Known rows, with every step that occurs:
f, b, h, m, e: [-0.06 -0.27 -0.14 -0.03 -0.12  0.16  0.21 -0.13 -0.16 -0.06  0.10 -0.03
  0.07  0.09 -0.27 -0.13 -0.10 -0.12 -0.38 -0.15 -0.16]
n, l, f, b, h, a: [-0.38  0.11 -0.22  0.07  0.03 -0.69  0.07 -0.04  0.21 -0.39 -0.23 -0.17
 -0.19 -0.32  0.06  0.05  0.22  0.13 -0.17  0.13 -0.57]
a, e, b, h, m, g: [ 0.05 -0.01  0.27  0.43 -0.16  0.13  0.09 -0.39 -0.34  0.45  0.09  0.23
  0.42  0.26 -0.17 -0.18  0.17  0.04  0.03 -0.27  0.40]
b, h, m, g, l, n: [-0.03 -0.01 -0.23  0.20 -0.20  0.00  0.16 -0.20 -0.56  0.08  0.30  0.22
  0.18  0.33  0.24  0.17 -0.21 -0.13  0.12  0.03  0.32]
f, b: [-0.10 -0.14 -0.26 -0.41 -0.05  0.13  0.25  0.09  0.38 -0.38 -0.42 -0.25
 -0.21 -0.29 -0.21 -0.15  0.24 -0.20  0.06  0.18 -0.55]
l, f, b: [-0.14  0.06 -0.08 -0.05  0.10 -0.19  0.05  0.13  0.38 -0.48 -0.42 -0.40
 -0.28 -0.26 -0.11 -0.08  0.33 -0.19  0.12  0.41 -0.54]
h, a: [ 0.06  0.12 -0.13 -0.32  0.20  0.15 -0.16  0.43  0.43 -0.09 -0.26 -0.11
 -0.15 -0.32  0.00 -0.05  0.14  0.17  0.05  0.05 -0.27]
l, f: [-0.08  0.24  0.07  0.03  0.25 -0.15 -0.29  0.28  0.38 -0.35 -0.38 -0.23
 -0.16 -0.21  0.05 -0.13  0.36 -0.01  0.32  0.31 -0.34]
g, b, h, a, e: [-0.06  0.32  0.37 -0.09  0.12  0.13 -0.24  0.08  0.00  0.33  0.17  0.21
 -0.05 -0.07  0.07  0.14 -0.22  0.38 -0.01  0.24 -0.15]
h, m, f: [ 0.03 -0.03 -0.11  0.10 -0.11  0.12 -0.05  0.09  0.15 -0.15 -0.07 -0.16
 -0.07 -0.04  0.31 -0.23  0.10  0.07 -0.11  0.04  0.15]
m, g, l, f: [ 0.03  0.11 -0.13 -0.11  0.11 -0.26 -0.34  0.31 -0.08 -0.05 -0.02  0.08
 -0.08  0.34  0.39  0.14 -0.03 -0.23  0.40  0.30 -0.02]
j, l, f: [ 0.08  0.24 -0.05 -0.17  0.18  0.02 -0.59  0.18  0.65 -0.11 -0.48 -0.30
  0.04 -0.20 -0.19 -0.03  0.34 -0.04  0.38  0.20 -0.17]
j, l: [ 0.10  0.08 -0.21 -0.50  0.03  0.31 -0.44  0.17  0.65 -0.01 -0.46 -0.13
  0.12 -0.21 -0.25 -0.10  0.26 -0.01  0.34 -0.02 -0.17]
h, m, g, l, f, b: [ 0.11 -0.17 -0.24 -0.03 -0.10 -0.11  0.09  0.01 -0.26 -0.15  0.19 -0.09
 -0.10  0.49  0.28  0.16 -0.11 -0.38 -0.03  0.28  0.14]
g, l, f: [-0.04  0.32 -0.18 -0.34  0.31 -0.24 -0.38  0.32  0.25 -0.21 -0.13 -0.06
 -0.26 -0.06  0.21  0.10  0.03 -0.19  0.51  0.18 -0.29]
l, f, b, h, a: [-0.24  0.15 -0.01  0.04  0.21 -0.29  0.08  0.09  0.14 -0.27 -0.14 -0.27
 -0.22 -0.28 -0.09  0.14  0.10  0.00 -0.08  0.23 -0.41]
e, a, h, m, g: [ 0.36 -0.10  0.22 -0.06 -0.03  0.04  0.11 -0.17  0.05 -0.02  0.02  0.12
  0.16 -0.14 -0.04 -0.11  0.27  0.13 -0.04 -0.28  0.41]
e, b, h, m, g, l: [-0.03 -0.20 -0.13  0.04 -0.14  0.03  0.28 -0.19 -0.44  0.29  0.24  0.23
  0.15  0.31  0.04  0.33 -0.38 -0.28  0.32 -0.37  0.48]
a, e, b, h: [-0.10  0.22  0.23  0.15  0.03  0.07  0.00 -0.23  0.07  0.29 -0.21  0.13
  0.23 -0.23 -0.36 -0.25  0.30  0.09  0.29 -0.31 -0.05]
a, h, m, g: [ 0.31  0.03  0.20  0.08 -0.17  0.16  0.07 -0.11  0.01  0.14  0.14 -0.07
  0.25  0.17  0.07 -0.31  0.33  0.15  0.05 -0.02  0.33]
g, b, h, a: [-0.13  0.15  0.20 -0.25  0.12  0.11 -0.11  0.25  0.03  0.13  0.11  0.12
 -0.19 -0.11  0.13  0.35 -0.41  0.25  0.08  0.24 -0.16]
h, a, e, b: [ 0.15  0.23  0.08 -0.02  0.16  0.11 -0.08  0.12  0.39  0.30 -0.28 -0.04
  0.02 -0.39 -0.29 -0.21  0.27  0.18  0.12 -0.16 -0.10]

Rows:
[ 0.14  0.33  0.08 -0.15  0.21  0.16 -0.34  0.23  0.40  0.16 -0.18 -0.01
  0.01 -0.24 -0.07 -0.33  0.36  0.31 -0.08  0.04 -0.27] -> h, a, e
[ 0.31 -0.27 -0.02 -0.09  0.09  0.20 -0.21  0.12  0.10 -0.07 -0.07  0.17
  0.04 -0.07 -0.17 -0.18 -0.03  0.00 -0.30 -0.32  0.15] -> h, m, e, a
[-0.27  0.00 -0.19 -0.01 -0.09 -0.19  0.21  0.06  0.12 -0.08 -0.07 -0.18
 -0.19 -0.35  0.13 -0.01 -0.06  0.09 -0.24  0.02 -0.24] -> m, f, b, h, a
[ 0.08 -0.16  0.29 -0.06  0.03  0.14 -0.12 -0.03 -0.24  0.13  0.24  0.37
 -0.03  0.07 -0.02  0.26 -0.55  0.15 -0.20 -0.08  0.19] -> g, b, h, m, e, a
[-0.22  0.20 -0.01  0.13 -0.08 -0.18  0.07 -0.10  0.10  0.12 -0.01 -0.11
 -0.06 -0.29  0.05 -0.23  0.11  0.22 -0.34  0.01 -0.24] -> m, f, b, h, a, e
[-0.14  0.02 -0.04 -0.04  0.13  0.03  0.22  0.08  0.11  0.19 -0.18  0.02
 -0.01 -0.39 -0.27  0.21 -0.11  0.06  0.27 -0.37  0.01] -> e, b, h, a
[-0.07  0.05 -0.01  0.16  0.03 -0.15 -0.14 -0.07 -0.52  0.06  0.41  0.20
  0.12  0.54  0.38  0.26 -0.22 -0.12  0.09  0.02  0.34] -> b, h, m, g, l, f
[-0.02 -0.20 -0.24  0.04 -0.25  0.08  0.27 -0.04  0.16 -0.26 -0.08 -0.30
 -0.16 -0.08  0.15 -0.20  0.09 -0.10 -0.30  0.13 -0.01] -> h, m, f, b
[-0.01 -0.36 -0.10 -0.09 -0.05  0.08  0.25 -0.23 -0.16 -0.14  0.05  0.11
  0.02 -0.10 -0.33  0.01 -0.16 -0.12 -0.45 -0.33 -0.07] -> f, b, h, m, e, a
[-0.06 -0.06  0.21 -0.04 -0.07  0.07 -0.07  0.21 -0.29  0.27  0.18  0.27
 -0.02  0.28  0.33  0.36 -0.42  0.17  0.05  0.33  0.09] -> m, g, b, h, a
[ 0.05  0.21  0.21  0.45  0.01 -0.22 -0.09 -0.33 -0.44  0.45  0.28  0.22
  0.25  0.39  0.01  0.05 -0.01 -0.12  0.22 -0.17  0.44] -> a, e, b, h, m, g, l, f
[-0.10 -0.14  0.01  0.11 -0.05  0.17  0.34 -0.20 -0.09  0.08 -0.04  0.02
  0.10 -0.12 -0.25  0.11 -0.08 -0.10  0.23 -0.39  0.26] -> e, b, h, m
[-0.16  0.16 -0.03 -0.19  0.20  0.08 -0.10  0.20  0.10  0.04 -0.02  0.07
 -0.01 -0.24 -0.01  0.08 -0.01  0.25  0.02 -0.13 -0.19] -> b, h, a
[-0.28 -0.14 -0.17  0.37 -0.25 -0.59  0.20 -0.30 -0.22 -0.37 -0.02 -0.04
  0.04  0.24  0.25  0.02  0.18 -0.04 -0.25  0.19 -0.14] -> n, l, f, b, h, m, g
[ 0.20 -0.07  0.05 -0.07 -0.09 -0.12  0.35 -0.27  0.30 -0.23 -0.06 -0.17
 -0.10 -0.52 -0.12 -0.17  0.24  0.09 -0.23 -0.27  0.17] -> e, a, h, m, f, b
[ 0.27 -0.28 -0.05  0.14 -0.04  0.25  0.02  0.10  0.08  0.16 -0.10  0.00
  0.08  0.00 -0.32 -0.20 -0.09 -0.12 -0.03 -0.31  0.18] -> h, m, e, b
[-0.15 -0.12  0.04  0.35 -0.07 -0.20  0.21 -0.18 -0.30 -0.24  0.07 -0.16
  0.01  0.28  0.09  0.10  0.08 -0.17 -0.16  0.29 -0.01] -> l, f, b, h, m, g
[-0.04 -0.28  0.03  0.26 -0.19  0.12  0.37 -0.22 -0.35  0.21  0.04  0.14
  0.22  0.18 -0.09  0.16 -0.12 -0.14  0.17 -0.31  0.44] -> e, b, h, m, g
[-0.17 -0.20 -0.16 -0.14 -0.14  0.20  0.38 -0.24 -0.10 -0.23  0.01 -0.13
 -0.02 -0.02 -0.17 -0.01  0.02 -0.13 -0.21 -0.04 -0.16] -> f, b, h, m
[ 0.00  0.15  0.38  0.12 -0.07  0.07 -0.22  0.06 -0.32  0.46  0.24  0.35
  0.13  0.36  0.27  0.13 -0.23  0.30 -0.05  0.33  0.10] -> m, g, b, h, a, e
[-0.13  0.11 -0.22 -0.18  0.11 -0.25  0.07 -0.08 -0.16 -0.22  0.24 -0.12
 -0.20  0.13  0.10  0.26 -0.20 -0.33  0.09  0.10 -0.13] -> g, l, f, b, h, m
[ 0.40  0.10  0.20  0.03  0.01  0.18 -0.15  0.02  0.21  0.18  0.11 -0.09
  0.19 -0.05 -0.23 -0.49  0.26  0.23 -0.09 -0.21  0.13] -> a, h, m, e
[-0.14  0.02  0.23  0.11 -0.15  0.09 -0.01 -0.02 -0.19  0.08  0.27  0.09
 -0.11  0.12  0.37  0.21 -0.44  0.18 -0.04  0.24  0.19] -> g, b, h, m, f
[ 0.02 -0.12  0.05  0.10  0.01  0.21 -0.18  0.00 -0.22  0.14  0.19  0.18
  0.21  0.20 -0.10 -0.16 -0.12  0.10 -0.21 -0.28  0.09] -> b, h, m, e
[ 0.18 -0.25  0.11  0.02 -0.22  0.30  0.01  0.09 -0.21  0.05  0.17  0.12
 -0.01  0.48  0.35  0.14 -0.23 -0.04 -0.04  0.41  0.29] -> h, m, g, b
[ 0.30 -0.02  0.05 -0.10  0.03 -0.33  0.21 -0.25 -0.05 -0.15  0.18 -0.03
 -0.08 -0.05  0.01  0.13  0.07 -0.17 -0.01 -0.11  0.28] -> e, a, h, m, g, l, f, b
[-0.02  0.04 -0.18 -0.06  0.14 -0.28 -0.11  0.01 -0.21 -0.04  0.30 -0.03
 -0.12  0.24 -0.01  0.12 -0.32 -0.29 -0.07  0.00 -0.13] -> g, l, f, b, h, m, e
[ 0.26 -0.18 -0.07  0.01  0.01  0.30 -0.25  0.21  0.09  0.02 -0.01  0.03
  0.09  0.14 -0.10 -0.33  0.01  0.02 -0.21 -0.11  0.02] -> h, m, e
